Every row comes from one small tree of marks. The marks that hang from a mark follow it in brackets, in alphabetical order. Every link used is in the known rows. Which tree was each row made from?
Known rows:
geve(sarup): [-1.103  0.229 -0.909  0.083 -0.975 -0.698  1.519 -0.454  2.829 -3.680
  0.529 -0.318  1.033 -0.188 -0.948  0.918 -0.277  2.964 -0.097]
tokefa(kupe(velu(tuzo(sarup)))): [-0.478  0.642 -0.054 -1.124 -0.486 -0.696 -0.461 -0.069 -0.689 -0.903
 -1.477 -0.904  0.225 -0.594  0.240  2.081 -0.579  5.161 -1.280]
velu(tuzo(sarup(fefepa kupe))): [-0.053 -1.229  0.040  0.549 -0.497  3.154 -0.977  0.018 -2.540 -1.979
  2.377 -1.254  0.976  0.023  0.462  0.144 -1.200  0.021 -1.083]
kupe(tokefa velu(tuzo(sarup))): [-0.923  0.515  0.305 -0.961 -0.748 -0.164  1.227 -0.314  1.266  1.297
 -1.134 -1.739  0.131 -1.167 -0.116  0.308 -0.530  5.555 -0.467]
tuzo(sarup(fefepa(fale) geve kupe(tokefa velu))): [ 0.770  0.365  0.419 -0.115  1.098  0.462 -0.381  1.491 -2.898  1.088
 -1.525  1.342 -0.246  0.846  0.336 -0.467  1.636 -3.409 -0.114]
tuzo(sarup(fefepa kupe(tokefa)) velu): [ 0.583 -0.292  0.339 -0.270  0.036  2.749 -0.322  2.572 -3.093  0.087
  1.900 -1.113  1.502  0.717  0.044 -0.947 -0.167 -0.766 -1.858]
tuzo(velu(kupe)): [ 0.129  1.332 -2.024  0.641  0.239 -1.834 -1.005  1.584 -1.335 -2.126
  2.193 -0.662  0.988  1.460 -0.796  0.252  0.115  1.977 -1.458]
sarup(fefepa(fale)): [-1.038 -0.756 -1.268  1.013  0.660 -0.490 -0.437 -0.093 -1.244 -2.442
  1.120 -0.781  1.228  0.658 -1.342 -0.395  2.084 -0.116  0.552]
fale(fefepa(sarup(geve kupe(tokefa velu(tuzo))))): [ 0.648 -0.467  1.472 -0.154 -0.400 -0.438  0.311 -2.011  3.504  3.258
 -0.538  0.508 -1.646 -1.541  0.548 -0.032 -1.705 -0.732  1.664]
geve(sarup(fefepa(fale) kupe(tokefa velu(tuzo)))): [ 0.521 -0.827  1.001 -0.121  0.337  2.253 -2.159 -1.678  2.256  1.523
 -0.818  1.351 -0.327 -0.819  0.686  0.974  1.335 -0.947  0.337]
fale(fefepa(sarup(kupe(tokefa)))): [-0.061 -1.347  0.063  0.167 -0.707  0.410  1.478 -0.886  3.685  0.475
  0.866 -1.131 -0.359 -1.205 -0.041 -0.764 -1.263  1.800  1.929]
kupe(tokefa velu(tuzo(sarup(geve)))): [-0.540  1.146  0.543 -0.915 -0.490 -1.301  1.289 -0.081  0.452  1.407
 -1.018 -0.246 -0.414 -0.531 -0.069  0.048 -0.499  2.291 -0.621]
kupe(velu(tuzo)): [-0.960  0.085 -0.115 -0.179 -0.796 -1.079  0.449 -1.652  0.732  0.169
 -0.847 -1.478  0.670 -0.732 -0.522  0.973 -0.172  3.074 -0.118]
fefepa(fale sarup(geve kupe(tokefa velu(tuzo)))): [-0.070 -0.552  1.119 -0.175  1.039 -1.027 -1.467 -1.423  1.867  1.824
 -1.818  1.561 -3.279 -1.023  0.748 -0.033  0.817 -0.941  0.834]
sarup(fefepa geve kupe(tokefa velu)): [ 1.006  0.369  0.726 -0.400 -0.447  0.806  0.596 -0.037 -1.641  2.552
 -1.140  0.574  1.653  0.974  0.178 -0.438 -0.016 -5.527 -0.037]
fale(fefepa(sarup(kupe(tokefa velu(tuzo))))): [ 0.131 -1.124  1.343 -0.187 -0.708  0.697  0.215 -2.242  4.164  3.180
 -0.631 -1.017 -1.128 -2.113  0.620  0.254 -1.623  2.490  1.766]
sarup(fefepa kupe(tokefa velu(tuzo))): [ 0.500 -0.961  1.045 -0.398 -0.813  2.494 -0.723 -1.554 -0.113  3.099
 -0.316 -1.030  1.449 -0.313  0.476  0.123 -0.352 -1.683 -0.085]
sarup(fefepa(fale) geve kupe(velu(tuzo))): [ 0.633 -0.717  0.483  0.731  0.981  0.094 -2.465 -1.024 -2.661  0.644
 -0.384  1.617 -0.456  0.549  0.358  0.368  1.521 -5.048  0.014]
geve(sarup(kupe)): [-0.207 -0.541 -0.663  0.234 -0.849  0.639  0.500 -0.279  1.531 -3.432
  0.501  0.377  0.662  0.083 -0.002  0.924 -0.436  0.399 -0.356]

Write each row's tree:
[-0.049  0.699 -0.987  0.211 -0.311  1.750 -1.008  0.109  0.145 -0.559
  2.819 -1.247  1.017  0.396  0.085 -0.180 -1.115  2.988 -0.662] | velu(kupe(tokefa) tuzo(sarup(fefepa)))
[-0.184  0.275 -1.366  0.632  0.970  0.812 -2.302  0.260 -0.125 -1.014
  2.448 -0.350 -0.305  0.472  0.000 -0.322  0.931  3.095 -0.082] | velu(kupe(tokefa) tuzo(sarup(fefepa(fale))))
[ 0.462  0.383 -0.188  0.014 -0.375 -1.501  0.793  0.141 -2.034 -0.131
 -1.606  0.750  0.503  0.847  0.127  0.438 -0.001 -3.258 -0.336] | sarup(geve kupe(velu))
[-0.735  0.152 -0.423  0.861 -0.355 -2.434  2.038 -0.678  2.734 -1.944
  1.278 -0.184 -0.542 -0.547 -1.161 -0.388 -1.331  0.781  1.801] | fale(fefepa(sarup(geve)))
[ 0.076  0.705  0.648  0.184 -0.019 -0.950  0.714 -0.184 -0.131 -0.625
 -1.933  0.787 -1.115 -0.103  0.204  0.648 -0.803 -2.075  0.188] | fefepa(sarup(geve kupe(velu)))
[ 0.015  0.155  0.611 -0.173  1.164 -1.557 -0.162 -0.110  1.085  1.125
 -2.630  1.686 -2.497 -0.363  0.371 -0.271  1.338 -1.651  1.031] | fefepa(fale sarup(geve kupe(tokefa velu)))
[ 0.485  0.926  0.254 -0.946 -0.244 -0.504  1.632  1.482 -1.520  1.097
 -1.928  0.497 -0.048  0.410  0.505 -0.109 -0.251 -0.935 -0.657] | tuzo(sarup(geve kupe(tokefa velu)))
[ 0.275 -1.210  0.200  0.197  1.053  1.368 -1.822  0.407 -2.002 -0.277
  1.644  1.096 -0.874  0.388  0.588 -1.020  1.006 -2.707 -0.346] | velu(tuzo(sarup(fefepa(fale) geve kupe(tokefa))))
[-0.468  0.844 -0.592  0.433 -0.182  0.032  1.337  1.428 -2.739 -2.876
  1.586 -0.353  1.522  0.976 -1.022 -0.383 -0.545 -1.372 -0.693] | tuzo(sarup(fefepa geve))
[-0.244 -1.307 -0.306  0.943 -0.500  0.088  0.972 -0.748  2.131 -1.670
  1.163 -1.102 -0.390 -0.877 -0.267 -0.065 -1.480  1.470  1.685] | fale(fefepa(sarup(kupe)))
[ 0.159  0.636  1.035 -0.573 -0.158 -0.699  1.114 -0.279  1.305  1.566
 -2.193  0.683 -1.113 -0.387  0.265 -0.101 -0.695 -1.754  0.516] | fefepa(sarup(geve kupe(tokefa velu)))
[ 0.898 -0.197  0.267  0.071  0.900 -0.202 -0.744  0.110 -1.910  2.124
 -1.548  1.525  0.323  0.962  0.041 -0.577  2.154 -5.434  0.483] | sarup(fefepa(fale) geve kupe(tokefa velu))
[-0.621  0.415 -1.023  0.828  1.142 -0.931  0.050  1.530 -2.949 -3.312
  1.122  0.547  0.200  1.059 -0.993 -0.600  1.497 -1.197 -0.138] | tuzo(sarup(fefepa(fale) geve))
[ 0.813  1.852 -1.315  0.649  1.962 -0.966 -2.076  3.230 -2.994 -0.918
  2.423  1.474 -0.309  1.993 -0.463 -1.033  1.696 -1.219 -1.358] | tuzo(sarup(fefepa(fale) geve) velu(kupe(tokefa)))
[-0.866 -0.041  0.219 -0.913 -0.997 -0.834  0.931 -1.794  2.317  2.400
 -1.165 -1.492  0.737 -0.985 -0.279  0.247 -0.069  3.469  0.110] | kupe(tokefa velu(tuzo))
[-0.556 -1.253 -0.454  0.203 -0.517  1.166 -0.348  0.154 -1.465 -2.503
  1.473 -1.186 -0.140 -0.339  0.537  0.362 -1.075  2.647 -1.122] | velu(tuzo(sarup(kupe)))
[ 0.578 -0.374  0.541 -0.061  0.401  1.684 -0.835 -0.414  1.584  0.849
 -1.590  1.307  0.426 -0.065  0.205  0.722  1.796 -1.578  0.508] | geve(sarup(fefepa(fale) kupe(tokefa velu)))
[ 0.017  0.310  0.143 -0.786 -0.572  0.617  1.567  1.211 -0.885  0.972
 -1.943 -1.016  0.483 -0.144  0.508  0.114 -0.163  2.308 -0.504] | tuzo(sarup(kupe(tokefa velu)))
[ 0.495  2.355 -1.433 -0.204  0.562 -1.999 -0.061  3.105 -1.611 -0.923
  1.933  0.618 -0.072  1.643 -0.362 -0.715 -0.284  1.206 -1.871] | tuzo(sarup(geve) velu(kupe(tokefa)))
[ 0.330 -0.800  0.253  0.163 -0.373 -0.725  1.430 -0.634  2.926  0.480
  0.886  0.348 -0.892 -0.616 -0.090 -1.071 -1.401 -1.372  1.838] | fale(fefepa(sarup(geve kupe(tokefa))))
